Each row comes from the steps of one path. Every step used is in the known rows, and no mark comes twice. Write the path behind each row, first mark first.
In the rows, 128 means zero.
Known rows
H -> Z -> C: [127 136 117 153 133 141 117 118 135 127 130  51 125 138 129 108 169 123
 140 129 116 146 144 151 149 140 116 149 124 138 142 127  90 119 113 113]
C -> Z -> B -> G -> U -> L: [166 143 127 146 154  91 122 158 129 132 102 104 131 136 129 135 172 116
 141  95 127 115 154 199  90 121 110 124 140 116 125 127 180 112  86  64]
E -> C -> Z -> B: [155 119 148 178 138  91  96 146 119 135 113  15 134 131 177 122 176 135
 141 131 131 123 161 140 115 120 117 134 125 116 108 137 193 121 128 117]
H -> Z: [121 127 123 152 130 131 119 100 115 123 128  87 128 136 116 123 164 125
 149 127 133 128 139 147 135 137 114 129 119 137 131 136  89 131 121 111]
V -> Z -> B: [145 145 132 146 124 120 112 127 116 131 112  77 141 133 156 138 125 125
 151 129 114 123 137 141  74 123 127 126 137 130 139 137 154 121 113  98]
K -> B -> G: [147 169 112 106 118 144 152 131 126 135 136 139 126 112 131 140 119 124
 127 132 132 118 119 126 144 130 118 110 121 134 108 148 124 113  87 100]
Y -> A -> B -> Z -> C -> E: [ 90 131 114 122 146  84 140 106 145 140 132  99 126  92  77 153 132 125
 116 141 123 134 100  90 120 122 134 141 110 148 107 126 129  88 130 113]
V -> Z -> B -> K -> L: [148 163 144 106 125 125 116 138 128 128 111  81 136 160 157 142 140  98
 131 111 127 135 128 133  68 117 116 123 148 142 124 127 157 128  92  84]
S -> F -> K: [121 125 130 121 146  85  97 129 121 120 126 110 165 126 110 112 119 136
 147 125 134 129 133 125 116 138 116 138 133 156 128 121  82 109 159 144]
L -> K -> B -> Z -> C -> E: [129 145 134 204 140 101 152 126 156 144 130 160 114 120 131 146 154 112
  94 123 126 117 108 121  94 129 130 158 124 142 108 127 137  97 118  96]
E -> C -> Z -> B -> K -> L: [156 137 159 133 137  99 105 159 132 131 111  16 129 156 174 127 191 108
 121 114 145 136 154 130 112 112 106 132 135 126  93 127 191 129 111  99]
Y -> A -> B -> Z -> C: [106 143 103 113 147 107 125 115 149 132 127  89 115  97  82 130  93 125
 139 149 105 154 113  80 141 121 133 129 115 140 111 126 144  95 119 116]
V -> Z -> C: [138 136 125 143 122 149  73 143 136 134 129  66 133 137 154 122 126 115
 134 137 111 147 131 147  87 132 131 146 141 134 151 129 142 118 115 149]
H -> Z -> B -> K: [131 159 137 122 139 107 155 107 120 129 111  60 129 140 144 125 174 114
 152 128 127 134 138 132 117 130 108 120 121 139 119 133 114 136 107  45]
B -> G -> U -> L -> K: [148 147 130 160 158 124 119 160 143 122 113 196 117 139 111  96  93 108
 129 106 120 124 130 149 108 130 124 120 136 121 122 126 140 120 106 114]
S -> F -> K -> B -> Z -> C: [143 149 110 145 149  84 108 129 144 135 130 105 141 115 111 130 138 128
 136 135 122 139 129 127 127 134 106 155 137 160 118 115  96  84 128 108]
E -> C -> Z -> B -> G: [150 149 133 149 133 100  95 154 118 134 110  24 138 124 182 121 173 124
 146 149 139 118 165 125 131 121 110 119 120 122 106 144 192 110 108 120]
A -> B -> G -> U -> L -> K: [140 142 125 134 164 124 129 137 140 116 110 162 131 125  96  92  36 110
 138 101 108 121 112 133 120 132 130 108 125 121 116 145 128 105 115  88]
V -> Z -> B -> A: [130 154 118 159 127 130 130 139 118 131 110  68 130 127 160 131 166 109
 156 110 118 138 138 139  58 116 114 116 130 138 117 135 159 119 106  94]
S -> F -> K -> B -> A -> Y: [116 139 112 155 144  82 167 128 113 117 137 104 157 101  82 130 128 117
 140  83 128 115 106 127 142 125 102 106 128 158  78 134  57  96 145 101]
Y -> A: [116 131 126 118 130 114 138 131 129 129 134 128 124 109  90 134 129 136
 138 130 124 141 119 105 121 123 129 123 120 132 109 124 131 129 121 143]
Y -> A -> B -> K -> L: [112 145 131  55 140 121 155 122 140 119 133 101 131 123  73 134  81 113
 126 108 125 153  97  81 130 118 125 107 121 145  89 132 128 122 112 101]
V -> Z -> C -> E: [122 127 134 157 122 127  85 129 131 140 133  79 144 130 149 147 161 113
 112 130 128 126 122 153  68 131 135 157 136 141 148 128 130 110 124 144]
B -> Z: [119 138 118 144 134 109 108 117 132 132 120 155 109 128 120 143 146 116
 130 147 139 125 129 112 123 121 123 129 127 134 124 121 145 122 123 121]
G -> U -> L -> K: [153 115 146 185 161 118 123 152 145 122 114 190 112 147 104 103  93 117
 126  88 111 129 124 161  92 129 132 135 140 114 125 118 134 128 128 107]
F -> K -> B: [144 150 132 144 130 118 125 118 128 132 134 132 146 125 104 124 115 150
 126 103 126 129 128 130 140 134 108 126 136 141 109 122 108 119 109 114]
L -> K: [127 130 144 170 141 123 130 139 139 120 120 154 131 135 132 108  99 121
 128 119 120 128 121 105 108 131 137 130 125 129 123 133 139 128 140 137]
E -> C -> Z: [141 105 146 171 132 113  62 142 119 131 127  45 128 131 158 127 170 127
 132 135 146 127 151 138 121 124 119 136 123 117 112 136 177 129 140 160]
L -> K -> B: [148 138 141 176 133 134 159 132 136 128 131 155 125 125 132 123  88 126
 123 106 115 122 111 120 112 131 132 128 125 128 106 145 127 122 121 103]
K -> L: [134 130 126 116 125 141 132 134 136 122 131 119 125 149 117 129 136 121
 115 103 132 132 130 133 140 124 118 134 139 135 122 122 121 123 115 135]
V -> Z -> B -> K: [141 162 148 116 127 111 114 132 123 134 108  84 140 139 168 141 133 105
 145 136 123 134 125 129  55 121 123 117 138 135 129 135 166 133 108  75]
G -> U: [147 126 135 154 137 111  96 135 126 128 117 136 124 125 118 128 124 127
 135 109 120 126 124 165 114 124 127 124 147 128 131 122 141 134 109  99]
U -> G: [132 135 128  91 113 125 137 133 127 133 145 159 131 129 118 141 114 120
 119 137 136 125 110 141 132 140 130 123 126 121 128 132 148 114 113 124]

Write each row's path
[162 170 134 172 137 121 126 148 134 128 116 170 127 117 129 121  85 116
 135 105 114 119 110 141 114 128 123 110 137 135 104 147 143 118  78  81]  L -> K -> B -> G -> U
[152 159 122 143 143 151 180 144 141 129 133 195 116 130 118 112  90 116
 119 109 124 119 121 124 123 135 123 121 117 119 101 143 122 110 107 107]  U -> L -> K -> B -> G
[101 131 112 155 134 115 166 133 122 118 128 119 123 116 104 126 143 101
 126 100 127 120 112 115 152 114 121  99 123 132  97 130 109 123 132 120]  B -> A -> Y
[109 135 122 155 134  99 120 123 146 142 127 132 116 123 128 148 190 114
 100 143 138 124 125 129 111 125 127 158 126 143 130 111 135 101 126 124]  B -> Z -> C -> E
[160 162 121 125 143  84  94 139 116 127 124 128 162 106 102 126 109 132
 155 108 129 122 123 159 122 135 100 116 145 159 111 132  88  98  99  94]  S -> F -> K -> B -> G -> U
[128 125 129 108 145  97 103 136 127 111 130 105 164 146  96 115 128 128
 135 100 138 135 136 130 128 133 105 143 144 160 123 113  67 103 146 151]  S -> F -> K -> L
[170 156 113 124 139 137 148 143 131 138 131 177 111 123 104 133 116 123
 126  99 124 116 123 183 130 128 112 118 138 119 109 133 124 115  75  76]  K -> B -> G -> U -> L
[122 142 110 161 126 122 195 126 122 125 140 121 116 105 101 143 136 109
 120  85 121 113 101 130 158 114 118  98 122 132  80 143 106 117 114  83]  K -> B -> A -> Y
[128 143 112 145 137 120 106 132 153 136 122 118 106 129 134 127 154 115
 121 150 120 144 133 114 134 124 122 149 133 134 134 111 149 109 115 125]  B -> Z -> C
[124 154 115  93 141 103 112 126 123 124 121 110 136  88  73 127  67 128
 158 122 111 135 105 112 135 120 130  91 123 141 104 146 140 108  90  97]  Y -> A -> B -> G -> U
[128 124 132 198 142  79 132 151 113 123 113   4 130 118 151 121 190 106
 138 103 129 114 146 130 143 106 108 105 120 120  79 140 179 114 133 106]  E -> C -> Z -> B -> A -> Y
[131 117 138 161 153 135 154 144 146 121 125 183 117 146 112 102  98 119
 120 107 119 127 127 125 108 133 133 140 123 115 122 125 122 124 146 131]  U -> L -> K
[135 146 112 148 125 145 181 131 130 135 137 122 113 113 128 137 156 119
 126  95 127 137 119 142 113 121 110 116 121 135  89 136 129 122 102  94]  K -> B -> A
[133 146 118 141 146  75 110 110 124 132 128 143 143 113 100 147 132 130
 146 131 138 122 126 120 115 132 102 136 132 160 105 126  90  96 135 105]  S -> F -> K -> B -> Z
[101 130 117 132 143  99 131  98 145 138 125 100 129 108 116 148 133 117
 105 139 128 120 110 112 128 127 133 146 118 143 124 131 125  88 135  99]  A -> B -> Z -> C -> E
[142 134 128 133 141  92 126 122 120 127 136 105 162 113 106 130 111 144
 145 111 130 122 123 139 122 138 110 137 132 154 111 133  72 101 140 109]  S -> F -> K -> B
[147 143 151 113 139  99 138 146 140 126 110  62 141 159 149 150 190 101
 122  93 140 132 139 145  88 116 110 131 141 137 109 126 180 128  99  65]  C -> Z -> B -> K -> L
[130 145 139  86 129 135 133 138 141 124 127 132 122 154 126 130 141 104
 109 111 141 142 120 121 120 121 116 125 137 139 113 118 127 137 108 111]  B -> K -> L
[100 136 110 108 144  95 128  99 130 128 124 126 119  97  69 147  91 128
 149 144 122 136 107  78 129 118 131 110 110 139 100 136 139 108 126 113]  Y -> A -> B -> Z
[163 167 120 130 124 124 122 138 123 136 125 144 123 110 122 141 117 124
 135 113 124 119 116 163 133 125 114 107 140 134 110 141 135 119  68  73]  K -> B -> G -> U
[123 141 134  63 138 133 147 117 139 119 126 102 137 140 111 130  85 106
 116 105 129 139 104 102 135 123 123 112 129 140 106 136 121 121 117  88]  A -> B -> K -> L
[145 125 140 157 137  92 130 134 126 130 110  59 144 131 152 148 177 129
 139 109 126 117 145 157  97 123 121 135 132 123 125 135 177 121 118  85]  C -> Z -> B
[149 155 108 148 129 126 134 125 151 145 132 121 103 118 132 143 146 120
 117 137 117 137 123 130 140 126 118 146 131 134 116 122 146 105  99  92]  K -> B -> Z -> C
[118 124 131 142 130 115 139 133 144 139 138 102 134 124 134 137 168 125
  96 125 129 126 123 140 119 132 136 159 128 136 136 118 118 109 130 128]  Z -> C -> E
[165 137 135 207 161 108 137 134 148 133 116 222  92 135  95 133 108 113
 124  91 117 118 118 160  92 123 120 134 138 120 101 124 147 117 102  69]  G -> U -> L -> K -> B -> Z
[121 143 125 199 137 119 197 137 132 118 130 145 121 112 105 119 105  99
 121  76 113 115  95 105 136 117 124  99 118 133  76 148 116 117 123  92]  L -> K -> B -> A -> Y
[139 150 132 191 139 113 141 121 141 132 121 179 110 124 122 140 112 114
 126 123 125 120 113 101 108 125 125 128 123 134  99 138 147 116 115  94]  L -> K -> B -> Z
[129 143 113 140 144 101 148 133 122 126 136 105 152 110 110 122 151 129
 151  92 134 139 123 135 103 131  97 126 126 161  89 128  80 101 135 110]  S -> F -> K -> B -> A
[148 134 161 144 141  87 101 150 126 137 110  21 131 135 185 127 183 117
 136 139 140 133 149 125  99 117 113 126 124 120  99 135 204 133 123  89]  E -> C -> Z -> B -> K
[160 180 125 140 132 105  90 133 123 132 122 146 146 117  97 121 111 137
 136 102 126 125 130 153 139 130  99 107 148 147 110 123 121 115  70  93]  F -> K -> B -> G -> U
[140 147 116 146 129 118 141 110 130 140 131 158 107 119 122 160 144 123
 126 132 133 118 118 127 124 122 116 126 126 134 106 132 140 116 105  87]  K -> B -> Z
[134 145 123 156 136 113 151 102 114 126 113  54 134 136 134 122 166 133
 158 123 119 124 149 147 134 131 111 129 121 135 129 138 102 121 112  68]  H -> Z -> B
[118 137 105 118 144 119 115 111 151 130 122  85 122 115 120 127  96 118
 129 147 109 141 116 100 151 127 129 135 122 136 129 130 140  95 125  99]  A -> B -> Z -> C
